Known rows, with every way that one mark hangs from another:
kisev(leti(peku(bepid rifoso) zaki(nodir))): 2.930  3.756  -5.598  -2.124  1.679  -2.383  -0.752  1.564  -1.541  -1.874  -2.094  -0.264  1.137  -2.300  1.915  0.444  0.721  0.966  -2.875  1.463  -0.995  0.917  1.297
leti(peku(bepid rifoso(lozole)) zaki(nodir(mimo))): 3.891  2.525  -3.819  -2.087  3.248  -2.703  -1.407  3.777  0.034  0.117  -0.131  -1.189  1.439  -2.972  1.097  4.106  0.888  1.241  -0.865  1.974  0.653  3.277  2.919
mimo(nodir(zaki(leti(kisev)))): -0.754  -2.656  -1.758  -0.500  -1.100  0.189  -1.642  1.447  -0.834  -0.045  -1.486  1.521  -0.855  1.914  1.397  1.845  -3.201  3.751  -0.649  0.773  0.617  -1.550  1.762
kisev(leti(peku zaki(nodir(mimo)))): 1.394  1.889  -4.157  -4.103  -0.776  -3.699  -0.445  2.513  -0.515  -2.550  -0.820  -0.622  0.217  -0.040  1.800  0.220  -0.564  1.646  -2.476  1.239  -0.734  -0.303  3.162
kisev(leti(peku(datu rifoso(lozole)) zaki(nodir))): 4.227  5.028  -4.115  -1.833  3.097  -1.958  -0.780  2.813  0.568  -1.273  -1.071  -1.734  3.396  -3.271  1.719  1.276  1.862  2.077  -1.597  4.012  -0.310  2.492  3.614
mimo(nodir(zaki(leti))): -1.908  -1.971  -0.550  -0.122  -1.884  2.121  -1.927  0.689  0.133  0.527  -1.893  1.186  -0.653  1.128  1.990  1.366  -3.391  2.649  0.304  0.503  -0.058  0.326  1.402
nodir(mimo zaki(leti(kisev peku))): 0.513  -2.035  -2.389  -1.765  0.054  -1.656  -1.663  3.882  -0.910  -1.954  0.825  -0.704  -1.935  2.240  1.580  3.505  -3.124  3.070  -0.890  3.463  0.481  -2.494  3.541
peku(bepid datu): -0.284  0.710  -1.785  3.092  2.190  -0.995  0.148  -1.195  -1.305  1.065  -0.841  -0.362  0.213  -0.744  0.200  0.463  2.164  -2.186  -0.256  1.709  -0.148  0.357  0.463
nodir(mimo zaki(leti(kisev))): -0.368  -2.087  -1.136  0.266  -0.668  0.025  -0.824  2.610  -0.243  -0.737  -0.207  -0.309  -1.248  1.887  1.981  3.428  -2.842  3.329  0.149  3.270  -0.613  -1.935  3.374
kisev(leti(peku)): 1.397  0.855  -2.943  -1.959  -0.116  -1.804  0.469  0.905  -0.558  -1.914  0.115  -0.879  0.105  0.012  0.513  -2.035  0.051  0.828  -1.774  0.094  -0.236  -1.481  0.958
nodir(mimo): -0.269  -0.743  -0.594  0.702  -0.576  -0.732  0.099  1.044  0.914  0.033  0.450  -0.393  -0.185  0.504  0.626  1.061  -0.232  -0.163  0.200  0.959  -0.070  0.208  1.970
nodir(zaki(leti(kisev peku(bepid rifoso(lozole))))): 3.874  0.311  -3.031  -0.333  3.698  -0.143  -1.338  3.680  -1.191  0.210  0.062  -1.405  0.263  -1.491  1.041  4.145  -1.141  3.913  -0.220  3.182  0.684  0.042  2.096
datu(peku(bepid rifoso(lozole))): 2.988  2.815  -0.868  1.836  3.015  -1.260  0.270  -0.370  1.300  3.452  0.839  -1.100  1.293  -3.450  -0.681  0.485  1.197  0.470  0.511  -0.520  1.536  1.887  0.580
bepid(peku(datu rifoso(lozole))): 4.067  3.215  -0.889  1.459  2.860  -0.458  -0.598  2.682  2.042  0.737  0.984  -1.484  2.859  -2.496  0.672  1.672  0.302  0.209  0.581  3.301  -0.586  2.377  2.126
lozole(rifoso): 0.383  0.579  -0.337  -0.050  0.163  1.117  -0.158  1.010  1.197  1.320  0.843  -1.064  1.668  -1.106  -0.295  0.060  0.760  1.169  0.658  1.198  0.527  1.639  0.591
rifoso(lozole peku(datu)): 1.174  1.291  0.285  0.992  3.066  -0.139  0.860  2.968  1.408  2.966  1.570  -2.032  1.444  -0.666  -0.498  0.857  2.645  0.384  1.329  1.470  2.008  1.162  2.990
kisev(leti(zaki)): -0.267  0.967  -2.272  -1.808  -0.205  -1.544  1.347  -0.557  -0.729  -1.035  -0.968  -1.203  1.319  0.655  1.918  -0.749  0.089  2.081  -1.445  -1.032  -1.541  -1.315  0.649
datu(peku): -0.046  1.325  0.400  -0.279  -0.118  -2.030  -0.251  -1.339  0.828  1.331  1.108  0.001  -0.725  -0.170  -0.849  -1.277  -0.512  -0.091  -0.277  -1.216  1.503  -0.821  -0.062
lozole(rifoso(peku)): 0.186  0.576  -0.235  -0.525  0.774  1.269  0.271  3.604  1.774  2.741  1.967  -1.618  1.271  -0.315  -0.502  0.060  1.348  1.263  0.956  0.871  2.067  1.194  2.019
zaki(leti(kisev)): -0.039  -0.727  -1.375  -1.264  -0.291  -0.228  -0.522  0.632  -0.765  -1.855  0.165  -1.190  -0.730  0.570  0.743  1.237  -0.333  1.514  -0.650  0.367  -0.328  -1.850  0.702
nodir(mimo zaki(leti(kisev peku(bepid)))): 0.585  -2.150  -3.607  -0.618  1.045  -2.305  -1.326  2.985  -2.209  -1.130  0.141  -0.668  -2.369  1.613  1.456  3.523  -2.316  2.120  -1.155  2.837  0.283  -2.419  2.868
rifoso(peku(bepid datu)): -0.535  0.784  -1.771  2.677  2.828  -0.822  0.630  1.363  -0.708  2.492  0.303  -0.957  -0.208  0.228  -0.002  0.524  2.679  -2.075  0.046  1.354  1.424  -0.064  1.879
leti(kisev peku(bepid datu rifoso(lozole)) zaki): 3.911  1.829  -4.834  -0.319  6.577  -4.503  -0.478  2.374  -2.038  0.009  0.907  -2.162  2.184  -1.273  0.443  4.077  2.508  1.348  -1.797  2.402  1.724  0.210  2.033
zaki(leti(kisev peku(bepid datu)) nodir): 1.466  1.725  -4.484  -1.004  1.894  -2.763  -2.275  1.323  -2.724  -2.425  -1.004  -0.583  -1.503  -1.243  0.112  1.639  1.347  -0.903  -2.159  3.417  0.395  -0.651  1.666

Rows:
1.730  1.148  -5.192  1.501  3.528  -1.637  -1.847  1.767  -1.583  -2.284  0.029  -2.059  -0.119  -1.124  1.385  3.166  1.539  -0.889  -1.798  3.995  0.575  -0.655  2.259 -> zaki(leti(kisev peku(bepid datu rifoso)))
-0.930  -0.702  -1.727  0.574  0.380  -0.131  -2.235  2.733  0.258  -1.263  0.183  -1.476  -1.186  1.244  2.510  3.582  -1.998  0.640  0.174  5.554  -0.126  -0.337  4.405 -> nodir(mimo zaki(leti(peku(datu))))
1.397  -0.454  -4.163  -3.264  3.286  -5.518  -0.295  1.013  -3.887  -1.378  0.734  -0.655  -0.842  1.529  -0.163  1.940  0.407  1.077  -2.976  -1.297  1.353  -2.777  -0.379 -> leti(kisev peku(bepid) zaki)
1.671  1.921  -2.866  -1.480  -0.824  0.784  -3.164  3.923  1.730  -3.117  -0.399  -1.190  -0.495  -2.136  2.134  2.961  -1.009  -0.008  -0.554  4.216  -0.305  2.342  3.755 -> zaki(leti(peku(rifoso)) nodir(mimo))
0.923  0.970  -1.430  -2.108  -1.050  -0.011  -1.517  1.283  -0.769  -2.173  -1.158  0.150  -0.949  -0.854  0.369  1.016  -0.462  1.462  -0.924  1.599  -0.567  -0.412  1.043 -> zaki(leti(kisev) nodir)
0.922  1.840  -2.534  4.703  3.065  0.254  -0.378  -0.146  -0.107  0.826  -1.107  -0.477  1.296  -1.976  1.067  1.863  2.195  -2.112  -0.130  3.543  -0.176  1.729  1.350 -> peku(bepid datu rifoso)
0.274  1.683  -5.264  -0.801  2.703  -4.234  0.576  -0.461  -2.726  -1.290  -0.768  -1.935  0.785  0.201  1.644  -0.140  1.876  -0.400  -2.690  0.736  -0.585  -1.531  1.277 -> kisev(leti(peku(bepid datu) zaki))
1.251  1.070  -1.031  2.076  4.109  -0.667  1.296  2.087  0.048  3.900  0.921  -1.910  1.050  -1.197  -0.527  0.994  3.537  -0.562  1.075  0.842  1.743  1.180  2.206 -> rifoso(lozole peku(bepid datu))
2.980  1.415  -1.288  2.135  3.154  0.823  0.487  0.884  0.561  2.169  -0.284  -1.099  2.051  -3.179  0.177  1.832  1.802  0.652  0.819  0.669  0.062  2.728  0.595 -> peku(bepid rifoso(lozole))
2.149  2.186  -3.344  -2.628  0.966  -2.256  -2.507  3.931  0.543  -2.276  -0.173  -0.249  0.499  -1.053  1.721  3.517  -0.874  0.680  -1.609  3.007  0.513  2.008  3.263 -> leti(peku(rifoso) zaki(nodir(mimo)))
2.279  2.800  -1.577  2.033  1.622  -0.640  -1.264  1.959  1.294  -0.588  0.335  -0.505  1.581  -1.085  1.281  1.248  -0.569  -1.377  -0.443  3.825  -0.887  1.114  1.702 -> bepid(peku(datu rifoso))
-0.222  1.296  -2.049  2.588  3.047  0.369  0.390  2.444  0.414  3.795  1.098  -1.965  1.480  -1.037  -0.311  0.571  3.467  -0.967  0.707  2.578  1.887  1.579  2.511 -> lozole(rifoso(peku(bepid datu)))
0.464  0.709  -3.314  -1.972  -0.679  -1.124  -2.127  2.009  -0.802  -2.073  -0.792  -0.889  -2.034  -1.461  1.201  1.807  -0.264  -1.051  -0.986  1.719  -0.505  1.082  2.247 -> zaki(leti(peku(bepid)) nodir(mimo))
1.290  3.472  -4.107  -2.848  1.006  -3.379  -0.871  1.088  -1.307  -2.498  -1.430  -0.634  0.957  -0.640  1.459  -0.418  0.974  0.556  -2.642  2.593  -0.582  -0.138  2.358 -> kisev(leti(peku(datu) zaki(nodir)))
2.818  1.298  -3.999  -1.891  -0.017  -1.179  -2.917  4.704  0.691  -3.708  0.042  -0.825  -0.716  -1.343  1.535  3.504  -0.975  1.150  -1.583  4.488  0.316  0.583  4.195 -> zaki(leti(kisev peku(rifoso)) nodir(mimo))
1.890  1.992  -4.799  -2.177  3.684  -5.741  -1.562  1.265  -3.843  -1.478  -0.750  0.291  -0.448  -0.055  -0.182  2.131  1.519  -0.295  -3.290  2.338  1.172  -0.986  1.123 -> leti(kisev peku(bepid datu) zaki(nodir))
0.247  0.163  -2.994  -2.829  2.483  -3.617  -0.573  0.227  -2.822  -0.821  0.310  -1.096  -0.600  0.660  0.513  1.442  0.287  -0.131  -1.945  -1.588  0.622  -0.976  -0.779 -> leti(peku(bepid) zaki)
4.002  3.104  -4.737  2.123  4.178  -1.368  0.749  1.414  0.064  0.424  -0.373  -2.343  2.675  -3.296  0.923  0.236  3.074  0.243  -0.921  3.140  -0.043  1.621  2.765 -> kisev(leti(peku(bepid datu rifoso(lozole))))
1.819  -0.960  -4.373  0.975  1.874  -1.025  -1.870  4.029  -1.087  -1.221  -0.102  -0.826  -1.227  0.291  2.322  4.883  -2.210  2.254  -1.050  4.698  0.176  -1.030  3.705 -> nodir(mimo zaki(leti(kisev peku(bepid rifoso))))
2.349  2.057  -4.623  0.109  1.126  -1.535  -3.115  4.285  0.605  -3.581  -0.186  -1.180  -0.111  -1.472  1.733  3.966  0.309  -0.180  -1.554  6.831  0.515  0.810  5.371 -> zaki(leti(kisev peku(datu rifoso)) nodir(mimo))
3.242  1.562  -4.420  -2.943  1.792  -4.158  -2.201  4.667  -0.469  -2.785  0.280  0.114  0.241  -0.235  1.080  4.014  -0.740  1.897  -2.584  3.321  1.143  0.095  3.562 -> leti(kisev peku(rifoso) zaki(nodir(mimo)))
1.555  2.826  -6.082  0.788  3.658  -3.003  -0.010  0.607  -1.535  -1.376  -1.051  -2.153  1.888  -0.870  2.534  1.088  2.008  -0.328  -2.574  2.542  -0.643  -0.238  2.100 -> kisev(leti(peku(bepid datu rifoso) zaki))
